Known rows, with every step that occurs:
fevo > noro > deme > dofego > goke: [ 12  38 -15  29   7  15 -11 -13   0  12   5 -44 -13  20  13  13  -3  38
  32 -42 -16   7  12  20 -42]
goke > fafeg > noro: [  1  39 -17  19   2  14 -10 -15   4  11 -21 -56 -18  14  21  19 -20  17
   7 -34 -10 -10  15  -9  -1]
deme > noro > fevo: [  9  31 -19  23  -2  -1  10  -5   1   5 -15 -38 -14  12   8  20  -6  18
   7 -58 -15  -2  12 -14 -11]
deme > dofego > goke > zodu: [ 37  29 -17  12  -3  14  -8 -13   4  20   7 -31  -6  19  37  26  -5  14
  28 -31   4  -7  18  14 -43]
noro > fafeg > goke > zodu: [ 12  25 -20  21  -7  14 -21 -14   5  19   1 -48   2   9  41  12 -29   5
  11  13   6  -5  19  17   4]
dofego > deme > noro > fafeg: [ 14  34 -13  26  -1  -4 -22   5   7  12 -10 -32 -12  13  22  12 -16  19
  31 -60  -9  -2  16   6 -10]
pefus > fevo > noro > fafeg > goke: [-18  39 -19  30   2   9 -42 -17  12   8   2 -59  -6  27  11  11 -25  23
   5  -1  -9   0  14  17  -7]
dofego > deme > noro: [  9  33 -16  20  -2  -6  -7   0   3   9 -10 -25 -18  15  16  23   0  23
  25 -75 -13  -4  11   2 -24]
noro > deme > dofego: [ 14  30 -21  13  17   3   1  -3  -8   6 -11 -43   0  15   5  12  -3  16
  20 -41  -9   0   3  -2 -28]
fafeg > goke > dofego: [-18  28 -21  12  19  12 -18 -39  -3  18 -18 -60   0  10  19  25   9  23
   6 -17  -1  -3  -5   0 -24]
fevo > noro > fafeg > goke > dofego > deme: [ -8  37 -19  33  17   8 -41 -35   7  23  -9 -67  -2   8  21  16  -7  31
  26  -3  -8   5  13  22 -31]
noro > deme > dofego > goke: [ 19  32 -15  15  10  14   0  -8  -7  10   9 -45  -7  17  14  13  -2  24
  35 -35  -8   1   5  11 -35]
noro > fevo: [  4  31 -22  17   1   4  11   0  -6   2 -16 -27  -8  10   3  16  -4  11
  10  -3  -6  -4   5 -12  -3]
fafeg > goke > zodu: [  8  25 -21  14 -10  12  -3 -23   1  16  -1 -37  -4  11  37  22 -13   9
   6   0   5  -8  18  13  -8]
dofego > deme: [  5  33 -19  13  -1   0  -5   4  -6   5 -11 -19 -15  14  14  18   1  17
  30 -19  -4  -6   5   5 -20]
fafeg > noro: [ -8  36 -19  18   0  10 -12 -11   3   8 -17 -35 -12  16  11  20  -4  19
  11 -55 -18 -12   5  -8  -8]
pefus > fevo: [-16  34 -21   6   3   1 -12   6   0   0  -6 -26 -13  29   3  18  -5  10
   7 -25  -3 -11   3  -5  -6]
dofego > deme > noro > fevo > pefus: [ 16  31 -15  24  -7 -13  10  -1  -6  18  -7 -32 -17  10   3  25  -6  22
  22 -44 -39  -5  25   0 -29]
pefus > fevo > noro > fafeg > goke > zodu: [ -6  35 -21  28 -10  10 -33 -18  13  17  16 -53  -5  24  27  13 -36  13
   2   8  -4  -3  29  23  -1]
noro > deme > dofego > goke > zodu: [ 33  26 -16  15   0  14   9  -8  -5  18  21 -41  -6  13  34  13 -11  13
  31 -27  -3   0  21  19 -30]
pefus > fevo > noro: [-19  41 -22  21  -1   2 -23   0   7   0  -8 -27 -18  32   1  17  -7  24
   4 -27 -10  -6   8   4 -10]
pefus > fevo > noro > deme > dofego > goke: [  1  42 -15  22   8  10 -15 -11   3   6  25 -53 -14  32   5  13  -9  32
  26 -41 -16   5  14  18 -45]
pefus > fevo > noro > fafeg: [-10  42 -19  27   3   5 -39   9  12   4  -7 -38 -11  28   3   6 -22  21
   9 -16  -8  -1  13   7   2]

Rows:
[ -2  38 -17  23   3  14   7 -14  -6  11  -5 -64 -14   6  16   7 -27  16
  10 -31 -15  -4  17  -3  15] | goke > fafeg > noro > deme
[ -4  32 -19  22  -4   4   3 -10  -6  21 -13 -45 -10  12  -3  21  -9  19
   9 -28 -44 -12  15 -11  -9] | fafeg > noro > fevo > pefus
[ 11  39  -9  27 -10  19   4 -21  -2  29   3 -63 -19  11  18  21 -24  26
  19  -3 -36 -10  27   1  -8] | dofego > goke > fafeg > noro > fevo > pefus
[-17  41 -18  24  18   2 -44 -31   7  18  12 -75  -3  21  15  16 -13  25
  20   0  -9   3  14  18 -34] | pefus > fevo > noro > fafeg > goke > dofego > deme
[ 30  31 -14  18  -1  17   6 -21   0  20  28 -57  -7  13  31  16 -17  16
  30 -59 -18  -3  25  13 -35] | fafeg > noro > deme > dofego > goke > zodu
[ 21  33 -14  11   8  14 -18 -14   3  14  -5 -36  -9  24  19  24   4  27
  30 -42  -2  -4   1   7 -51] | deme > dofego > goke
[ -6  28 -14  25  19  11 -35 -36  11  26 -15 -74   5   9  27  17  -8  25
   7 -57  -9   2   7   1 -18] | deme > noro > fafeg > goke > dofego
[-10  33 -19  20   3   8   6  -8  -7   8  -7 -44 -11  10   6   7 -11  16
  15 -52 -24  -5   8  -2   5] | fafeg > noro > deme
[ -9  28 -17  18  23  14 -34 -30   2  22 -14 -68   8   7  21  14  -5  18
  13  -3  -1  -1  -1   6 -14] | noro > fafeg > goke > dofego
[ 15  37 -11  16  -4  22  -9  -9   1  14  -7 -38 -21  16  33  17 -16  24
  23  -3   9  -6  11  13  -3] | dofego > goke > fafeg
[ -4  32 -19   9  17  -1 -11 -13  -6  13 -16 -36  -8   9  14  21  15  18
  26 -26  -1  -4   0   1 -32] | goke > dofego > deme
[ 12  36 -13  19   9  17  -4 -21  -2  13  15 -61  -8  17  15  15  -6  30
  32 -69 -24  -1  11   5 -40] | fafeg > noro > deme > dofego > goke
[-21  41 -21  24   3   2  -8   4  -3  -2   9 -38 -16  26  -3   6 -12  21
   8 -24 -13   0  13   9   5] | pefus > fevo > noro > deme
[ -5  36 -21  36   1  16 -40 -21  12  14 -20 -50  -6  14  18  11 -20  29
  12   0 -10   3  11  19  -5] | fevo > noro > fafeg > goke
[  8  31 -16  19  14  -8  10 -19  -4  13  -4 -52  -9   4  10  26   8  19
  21 -60 -18   2  12 -12 -38] | goke > dofego > deme > noro > fevo
[  2  33 -16  17  16  -7 -13 -17   0  19 -12 -42 -13  10  18  24  12  26
  23 -80 -12  -2   5  -3 -38] | goke > dofego > deme > noro
[ 32  41 -12  20   8  21   2 -33   3  17   7 -78 -14  14  22  26 -21  21
  23 -33 -13  -4  21 -10 -44] | deme > dofego > goke > fafeg > noro > fevo
[  8  31 -15  27   5   4 -27   6  10  12 -24 -35  -8  16  20  10 -17  19
  14 -64  -8  -2  11  -2   4] | deme > noro > fafeg
[ 12  40 -10  24  -6  24   8 -25   1  14   6 -65 -19  10  22  18 -25  22
  19 -11 -10  -5  20  -3  -7] | dofego > goke > fafeg > noro > fevo
[  6  37 -16  25  -2   7   6 -15  -3  28 -18 -66 -14   9   9  21 -27  17
   6  -2 -35 -12  26 -12   2] | goke > fafeg > noro > fevo > pefus
[  8  30 -14  21  11 -13   4 -14  -7  31  -7 -48 -10   5   5  28   8  26
  21 -53 -39  -3  16  -6 -38] | goke > dofego > deme > noro > fevo > pefus
